What can hang from each mark
L: B M
B: J
J: M
S: U
U: M S
M: D J L
D: S
R: B M

Known rows, with every way that one mark hangs from another
D{S{U{M}}}: [ 0.25 -1.06 -0.78  0.79 -0.49 -0.98 -0.74  0.29  0.27 -2.38 -1.53  0.15
  0.08  3.02  2.33 -0.48  1.33 -0.70 -0.72 -1.09 -1.62 -1.51  3.05 -0.26
  2.30]
S{U{M{J L}}}: [-0.98 -0.69 -0.68  1.08 -1.12  1.43  0.54  0.40 -1.65  0.08 -0.82 -1.23
  0.64  1.56 -1.44  1.07  1.66  0.86  0.90 -2.65 -0.51 -1.67  2.67  1.38
  2.17]
R{B M{D{S} J}}: [ 1.57 -3.00 -0.66 -0.75  0.33  0.34 -3.60  1.92  0.99 -1.14 -3.02 -1.80
  3.04  3.13  3.19 -0.04  1.08 -2.22  0.82 -4.14  2.25 -0.37  1.26  1.40
  2.62]
R{M{L}}: [-2.18 -1.60 -0.66 -2.02  0.47 -0.06 -1.82  1.56  1.29  0.37 -2.99 -1.08
  3.02  1.89 -1.49  1.99  0.08 -0.38 -0.21 -1.50  0.39  0.82  1.66  1.09
 -0.01]
L{M{D{S{U}} J}}: [-1.15 -0.38  1.79 -0.48 -0.50  2.58  0.11 -0.89 -0.42  2.20 -2.34 -1.51
  1.40  0.58  3.21 -1.92  1.07 -2.31  2.69 -4.16  0.19 -2.54  1.99  1.14
 -0.25]
L{B{J{M}}}: [-1.16  0.05  0.57 -2.37 -0.51  1.43 -1.15  1.46  2.10  1.40 -1.39 -2.80
  3.12  1.75  2.79 -0.19  1.50 -3.56 -0.25 -3.17  0.88 -1.44  0.76  1.83
  0.65]
S{U}: [-0.99  0.67 -1.44  0.94  0.00  1.84  0.07  0.08 -2.49 -2.09 -2.19 -0.30
  1.28  1.93  1.23  0.93  1.10  0.71 -0.40 -1.53 -1.55 -0.60  2.04  0.78
  1.18]
J{M}: [-3.26  1.23 -1.35 -1.34  0.92  2.24 -1.09  0.88 -1.15 -0.01 -3.28 -1.53
  2.62  0.51 -1.48  0.36  0.94 -1.49  1.94 -2.63  0.67  0.19 -0.95  1.14
 -0.43]
R{M}: [-1.29 -1.13 -1.34 -1.55  0.67  0.51 -2.42  1.21  0.72 -0.57 -3.43 -0.19
  2.55  2.49  0.28  1.19  0.70 -0.89 -0.91 -1.40  0.75  0.35  1.11  0.53
  0.92]
M{D J L}: [-0.91 -2.24  3.58 -0.56 -1.26  3.07 -0.20 -0.69  2.44  3.72 -1.34 -3.18
  1.85 -0.60 -0.06 -0.06  1.61 -0.82  3.38 -4.48  0.45 -1.59  0.05  1.05
 -0.73]
J{M{D{S} L}}: [-2.56 -0.40  0.83 -1.95  1.23  1.40 -0.71  1.81  1.49  1.28 -3.45 -2.27
  2.11 -0.30 -0.93 -0.05  0.69 -1.95  2.46 -3.97 -0.33 -0.12 -0.56  0.74
 -1.73]
B{J{M{D}}}: [-1.48  1.81  0.43 -2.37  1.20  3.74 -0.53  0.35  1.84  1.80 -2.88 -2.16
  1.43 -0.45  1.80  0.44  1.71 -3.42  1.03 -3.69  0.09 -1.05 -0.80  1.51
  1.46]
D{S{U{M{L}}}}: [-0.18 -1.31 -0.47  0.57 -0.60 -1.31 -0.43  0.40  0.52 -1.90 -1.34 -0.30
  0.32  2.64  1.50 -0.10  1.09 -0.43 -0.40 -1.20 -1.77 -1.37  3.31  0.00
  1.77]
D{S{U{M{J L}}}}: [ 0.02 -1.49 -0.03  0.75 -0.91 -0.88 -0.59 -0.06  0.58 -1.55 -0.91 -0.65
  0.41  2.41  1.24 -0.20  1.29 -0.34  0.33 -1.63 -1.35 -1.81  3.30  0.40
  2.31]
B{J{M{D L}}}: [-2.05  1.45  0.85 -2.69  1.04  3.29 -0.05  0.63  2.18  2.47 -2.56 -2.76
  1.78 -0.91  0.65  0.94  1.29 -3.01  1.48 -3.76 -0.13 -0.78 -0.37  1.92
  0.81]
R{B M}: [-0.29 -1.53 -2.96 -1.27  0.57 -0.33 -2.94  2.40 -1.26 -2.37 -3.20 -1.21
  3.79  3.84  1.43  1.35  0.29 -1.27 -0.59 -2.04  2.01  1.33  1.47  1.56
  1.97]
U{M{J} S}: [-0.40 -2.29  0.97 -1.41 -1.88  1.19  0.17 -0.76  1.19  1.37 -0.97  0.08
  1.34  0.42 -2.28  1.02  2.31 -1.94 -0.33 -2.91  1.92 -3.64  2.21 -0.23
  4.08]
B{J}: [-0.97  1.39  0.22 -1.57 -0.18  2.48 -0.34 -1.16  1.63  0.74 -1.50 -1.53
  1.35  0.76  2.69  0.75  1.59 -2.46 -0.19 -1.43 -0.32 -1.02  0.84  1.30
  2.44]
R{M{D L}}: [-1.12 -2.26  0.66 -2.30  0.88  0.85 -1.62  2.15  2.56  1.55 -3.74 -1.12
  2.31  1.30 -0.18  1.33  0.56 -1.02 -0.27 -2.99  0.24  0.38  0.79  0.38
 -0.68]
U{M{J L{B}} S}: [-0.89 -3.50  2.12 -2.17 -2.54  0.02  0.57  0.47  2.41  2.70 -0.13 -1.37
  2.45  0.42 -3.07  1.35  1.81 -1.97 -0.17 -3.52  1.93 -3.62  3.18  0.50
  2.72]
B{J{M{D{S} L}}}: [-1.67  1.10  1.04 -2.65  1.08  2.61 -0.30  0.50  2.84  1.91 -2.51 -2.64
  1.52 -0.64  1.39  0.68  1.22 -3.26  1.35 -3.63 -0.55 -0.98  0.10  1.72
  1.08]
M{L}: [-2.74 -0.73  0.60 -1.14 -0.91  0.54  0.13 -0.06  0.64  0.89 -1.43 -2.02
  2.56  0.89 -1.27  1.24  0.32 -0.03  1.21 -1.09 -0.62  0.43  1.26  0.86
 -1.06]
S{U{M{J}}}: [-0.39 -0.37 -1.15  1.43 -0.97  1.86  0.07  0.15 -2.01 -0.51 -1.15 -0.68
  0.31  2.02 -0.12  0.45  2.08  0.45  0.47 -2.61 -0.24 -1.96  2.21  1.03
  2.82]
D{S{U{M{L{B}}}}}: [ 0.13 -1.80 -0.16  0.34 -0.93 -1.68 -0.57  1.02  1.06 -1.57 -1.03 -0.61
  0.72  3.10  2.14 -0.41  1.09 -0.86 -0.75 -1.60 -1.51 -1.62  3.55  0.14
  1.58]

Rows
[-1.52  0.30 -0.19 -0.96  1.62  2.17 -1.00  1.69  0.20 -0.19 -3.94 -1.29
  1.43  0.37  0.84 -0.52  1.21 -2.01  1.58 -4.04 -0.47 -0.69 -0.55  0.39
 -0.50]
J{M{D{S{U}}}}
[-1.71 -2.32 -0.14 -2.30 -0.06 -0.63 -1.97  2.40  2.05  0.77 -2.55 -1.62
  3.59  2.45 -0.60  1.52  0.15 -0.96 -0.77 -2.07  0.76  0.41  2.07  1.29
 -0.36]
R{M{L{B}}}
[-0.01 -3.14  2.36 -0.40 -1.71  0.55 -0.38  0.43  3.20  3.30 -0.74 -1.86
  0.01  1.16 -0.40 -0.87  2.25 -1.58  2.02 -3.84  0.82 -2.50  1.14 -0.05
  1.25]
U{M{D{S} J L}}
[-0.57  0.85 -1.45 -1.45  0.52  2.18 -1.19  1.28 -0.77 -0.63 -2.45 -2.77
  2.88  1.53  2.89  0.64  1.20 -2.98  1.11 -3.51  1.30  0.14  0.03  2.11
  2.08]
R{B{J{M{D}}}}
[ 0.63 -2.96  2.31 -1.56 -1.45  2.06  0.35 -0.08  2.39  2.56 -1.75  0.00
  0.74 -0.12 -1.06  0.33  2.72 -2.59 -0.28 -4.35  1.78 -4.12  1.42 -0.96
  3.36]
U{M{D J} S}
[ 0.24 -2.26  0.25 -1.61  1.11  0.28 -2.60  1.80  2.86 -0.14 -4.07  0.01
  1.54  2.32  2.40  0.01  0.95 -1.92 -1.07 -2.62  0.13 -0.39  0.97 -0.50
  0.66]
R{M{D{S}}}
[-0.94 -0.27  2.53 -3.04 -0.67  2.35  0.32  1.32  2.22  4.47 -1.98 -2.73
  2.64  1.26  5.58 -1.79  1.16 -4.96  0.28 -4.86  0.92 -2.68  1.87  1.57
 -1.09]
L{B{J} M{D}}
[-0.54 -2.02  3.41 -2.43 -0.76  1.57  0.26  1.76  4.24  3.86 -1.66 -3.26
  2.23  0.56  2.65 -0.02  1.21 -2.66  0.30 -4.22 -0.43 -1.28  0.84  0.66
 -1.57]
M{D L{B{J}}}
[-3.19  0.09  0.61 -2.03  1.19  2.54 -0.30  1.93  0.67  2.06 -3.62 -2.49
  2.42 -0.65 -1.83  0.48  0.79 -1.61  2.67 -4.22  0.18  0.10 -1.23  1.01
 -2.07]
J{M{D L}}
[ 0.08 -0.57 -0.84  0.87 -0.14  1.82  0.46  1.33 -1.24 -0.16 -2.23 -0.15
 -0.23  2.07  0.98  0.24  2.05 -0.06 -0.59 -2.99 -0.94 -1.70  1.69 -0.10
  1.61]
S{U{M{D}}}
[-1.84 -2.04  0.06 -1.42 -0.26  0.80 -2.17  0.47  1.39  1.14 -2.12 -1.80
  3.14  1.32 -1.85  1.72  0.57 -0.26  1.29 -2.42  1.26 -0.11  1.64  1.96
  1.00]
R{M{J L}}
[-0.26 -1.41  0.02  0.24 -0.67  1.06  0.70  2.14 -0.43  0.82 -1.69 -1.15
  0.55  2.02  0.46  0.47  1.74 -0.13 -0.49 -3.46 -0.92 -1.63  2.36  0.41
  0.71]
S{U{M{D L{B}}}}
[ 0.96 -1.30  1.33  0.12  0.35  1.26 -0.65  0.56  1.67 -0.53 -3.07 -0.31
  0.19  1.61  4.38 -1.14  1.57 -1.53 -0.36 -2.95 -1.70 -1.53  1.07 -1.03
  0.17]
M{D{S{U}}}
[-0.65 -0.27  1.22 -2.43 -0.33  1.91 -1.10  1.77  2.72  2.07 -1.75 -2.85
  2.86  1.46  3.43 -0.44  1.69 -3.86 -0.26 -3.91  0.84 -1.72  0.43  1.49
  0.33]
L{B{J{M{D}}}}
[-0.29 -1.98  2.28 -0.64  0.02  0.45  0.23  1.02  2.40  0.79 -2.42 -1.59
  0.86  0.74  1.90 -0.02  0.76 -0.72  0.60 -3.13 -2.25 -0.87  1.88 -0.25
 -1.14]
M{D{S{U}} L}
[-0.11 -2.91  3.91 -0.41 -1.23  1.46 -0.71 -0.75  3.73  2.66 -1.14 -2.84
  1.36 -0.13  1.26 -0.85  1.45 -1.33  3.08 -4.08 -0.23 -1.98  1.07  0.67
 -0.22]
M{D{S} J L}
[-0.94  1.69  0.17 -1.82  1.38  3.11 -0.47  0.55  1.61  0.70 -2.83 -1.82
  0.95 -0.14  2.50  0.40  1.62 -3.13  0.64 -3.70 -0.72 -1.39  0.21  1.62
  2.05]
B{J{M{D{S{U}}}}}
[ 0.05 -3.56  2.08 -1.26 -1.47 -0.84 -0.25  2.28  3.85  2.91 -1.15 -1.63
  0.50  2.34  0.96 -0.91  1.85 -2.29 -0.02 -3.40  0.28 -2.01  1.63 -0.70
 -0.14]
U{M{D{S} L{B}}}
[-1.27 -0.56  2.19 -0.92 -0.61  2.39 -0.23 -1.13  0.48  2.76 -2.27 -1.68
  1.64  0.52  3.13 -2.17  1.08 -2.83  2.91 -3.99  0.70 -2.38  1.48  0.93
 -0.49]
L{M{D{S} J}}
[ 0.45 -3.93  4.61 -0.93 -1.93  0.72 -1.11  0.43  4.79  3.31 -0.55 -3.65
  2.25  0.78  2.51 -1.45  1.50 -2.18  2.39 -4.83  0.26 -2.53  1.58  0.89
 -0.77]
M{D{S} J L{B}}
[-1.35 -1.28  2.14 -2.21 -0.91  1.55 -0.04  1.66  0.98  3.58 -2.35 -2.24
  3.06  2.00  4.47 -2.27  0.83 -3.81  0.58 -4.42  1.09 -2.10  1.61  0.72
 -2.68]
L{B M{D}}
[ 0.59 -2.32  0.92 -0.44 -0.77  0.27 -0.62  1.06  2.60  1.55 -2.02 -0.22
 -0.64  2.37  1.76 -1.28  2.36 -2.27 -0.12 -2.80  0.29 -2.04  0.70 -1.47
  1.21]
U{M{D{S}}}
[-0.41 -3.26  4.29 -1.00 -1.97  2.24 -0.55  0.50  3.59  4.38 -0.79 -3.89
  2.74  0.28  1.17 -0.72  1.67 -1.72  2.64 -5.23  0.98 -2.15  0.60  1.29
 -1.25]
M{D J L{B}}
[-1.22 -0.44 -1.26  0.65 -0.62  0.86  0.78  1.11 -1.77 -0.35 -1.41 -0.70
  0.58  1.95 -1.02  1.21  1.30  0.76 -0.12 -2.07 -1.14 -1.00  2.58  0.82
  1.48]
S{U{M{L}}}
[-1.54 -2.40  0.85 -2.46 -1.35 -0.29  1.25  0.66  1.61  1.53 -1.33 -0.09
  1.64  0.29 -3.55  2.16  1.28 -1.45 -1.16 -2.19  0.65 -2.33  2.82 -0.51
  2.16]
U{M{L} S}
[-2.42 -0.14  0.40 -1.50  1.41  1.65 -0.44  2.05  0.74  0.76 -3.49 -2.15
  1.86 -0.25 -0.87  0.17  0.65 -1.42  2.28 -4.19 -0.82 -0.25 -0.05  0.94
 -1.39]
J{M{D{S{U}} L}}
[ 0.18 -2.52  3.36  0.33 -0.97  1.70 -0.28 -0.46  2.58  1.82 -1.22 -2.71
  1.10 -0.04  1.30 -0.50  1.41 -0.57  2.78 -4.41 -0.95 -2.12  1.78  0.95
  0.28]
M{D{S{U}} J L}
[ 0.38 -1.24 -0.44  1.08 -0.78 -0.57 -0.92 -0.25  0.32 -1.99 -1.18 -0.21
  0.16  2.72  2.07 -0.63  1.54 -0.67  0.02 -1.51 -1.16 -1.99  3.02  0.15
  2.75]
D{S{U{M{J}}}}
[ 1.65 -1.67 -1.07 -2.12  1.27  0.22 -2.95  2.56  2.18 -1.10 -3.44 -1.60
  2.47  2.93  4.79  0.69  0.93 -3.44 -1.02 -3.65  1.20 -0.06  1.59  1.40
  3.15]
R{B{J} M{D{S}}}
[-0.22 -3.40  2.96 -2.07 -1.66  1.43  1.01  0.26  2.92  3.50 -1.28 -0.86
  1.17 -0.71 -2.75  1.11  2.13 -2.06  0.37 -4.49  1.41 -3.71  1.99 -0.36
  2.45]
U{M{D J L} S}
[-0.98 -0.94 -0.92  0.43 -0.96  0.42  0.63  1.70 -1.20 -0.10 -1.14 -1.13
  0.97  2.42 -0.49  0.91  1.38  0.35 -0.47 -2.40 -0.87 -1.34  2.90  0.92
  1.24]
S{U{M{L{B}}}}
[-1.05  1.19 -2.13 -1.38  0.33  1.77 -1.22  0.99 -1.33 -1.20 -2.08 -2.69
  3.21  1.85  2.25  0.89  0.99 -2.63  1.15 -2.78  1.37  0.36  0.37  2.53
  2.48]
R{B{J{M}}}
[-0.49 -2.10  3.16 -1.58 -1.59  1.30 -0.74  0.58  1.94  3.71 -1.41 -2.74
  2.87  1.80  4.94 -3.06  1.19 -4.09  1.88 -5.09  1.44 -3.31  2.28  1.25
 -1.33]
L{B M{D{S} J}}
[-1.26 -2.73  1.64 -1.86 -2.07  0.57  0.88 -0.38  1.75  2.28 -0.59 -0.89
  1.83 -0.17 -3.95  1.79  1.76 -1.37  0.33 -3.00  1.54 -3.24  2.81  0.31
  3.15]
U{M{J L} S}
[-1.05 -1.60  2.90 -1.67 -1.60  2.40 -0.36  0.67  1.03  4.38 -1.53 -2.92
  3.19  1.41  4.02 -2.55  1.31 -3.69  2.03 -5.31  2.02 -3.03  1.61  1.55
 -1.64]
L{B M{D J}}
[-2.76 -0.66  1.07 -2.36  0.68  2.00 -0.59  2.75  1.39  2.48 -3.17 -3.02
  3.07  0.00 -0.94  0.03  0.84 -2.22  2.16 -4.76  0.51 -0.28 -0.85  1.19
 -2.44]
J{M{D L{B}}}
[-0.80 -2.66  3.17 -1.82 -0.96  0.97  0.01  2.02  3.43  3.29 -1.94 -2.86
  2.48  1.02  1.78 -0.32  1.00 -1.82  0.48 -3.95 -0.26 -0.86  0.74  0.10
 -2.72]
M{D L{B}}
[ 0.30 -2.66  3.80 -2.29 -0.73 -0.03 -0.33  1.59  5.48  2.75 -1.46 -2.93
  1.79  1.05  3.92 -0.70  1.06 -3.17  0.01 -3.81 -1.05 -1.67  1.76  0.30
 -1.11]
M{D{S} L{B{J}}}
[ 0.01 -3.38  3.50 -1.68 -0.92 -0.55 -0.53  1.92  4.63  2.20 -1.76 -2.57
  1.98  1.56  3.14 -1.04  0.84 -2.36  0.25 -3.61 -0.98 -1.24  1.66 -0.31
 -2.15]
M{D{S} L{B}}
[ 1.02 -1.20 -1.32 -2.30  1.32  1.33 -2.57  2.67  1.26 -0.32 -3.56 -1.83
  2.78  2.59  3.89  1.27  1.04 -3.14 -0.84 -3.92  1.66  0.21  0.94  1.74
  2.81]
R{B{J} M{D}}
[-1.41  0.08  1.00 -1.07  0.29  1.72  0.46  0.19 -0.49  1.42 -3.15 -0.77
  1.27  1.11  3.68 -1.64  0.61 -2.39  1.18 -3.28 -0.65 -1.65  2.04  0.29
 -1.18]
L{M{D{S{U}}}}
[-2.01 -1.04  1.60 -1.48 -2.10  1.53 -0.54  0.01 -0.17  3.19 -0.79 -2.85
  3.85  1.99  2.76 -1.90  0.92 -3.03  2.03 -3.84  2.12 -2.50  2.44  2.32
 -1.03]
L{B M{J}}
[-1.08  1.47  0.59 -2.32  1.22  2.96 -0.78  0.30  2.44  1.29 -2.73 -1.93
  1.18 -0.23  2.48  0.16  1.62 -3.69  0.92 -3.51 -0.26 -1.22 -0.32  1.39
  1.69]
B{J{M{D{S}}}}
[-0.73 -0.45 -0.74  0.06 -0.84  0.84  0.79  1.48 -0.56  0.37 -0.92 -1.35
  0.78  2.05  0.09  1.15  1.53 -0.20 -0.61 -2.60 -0.89 -1.62  3.03  1.40
  1.98]
S{U{M{L{B{J}}}}}
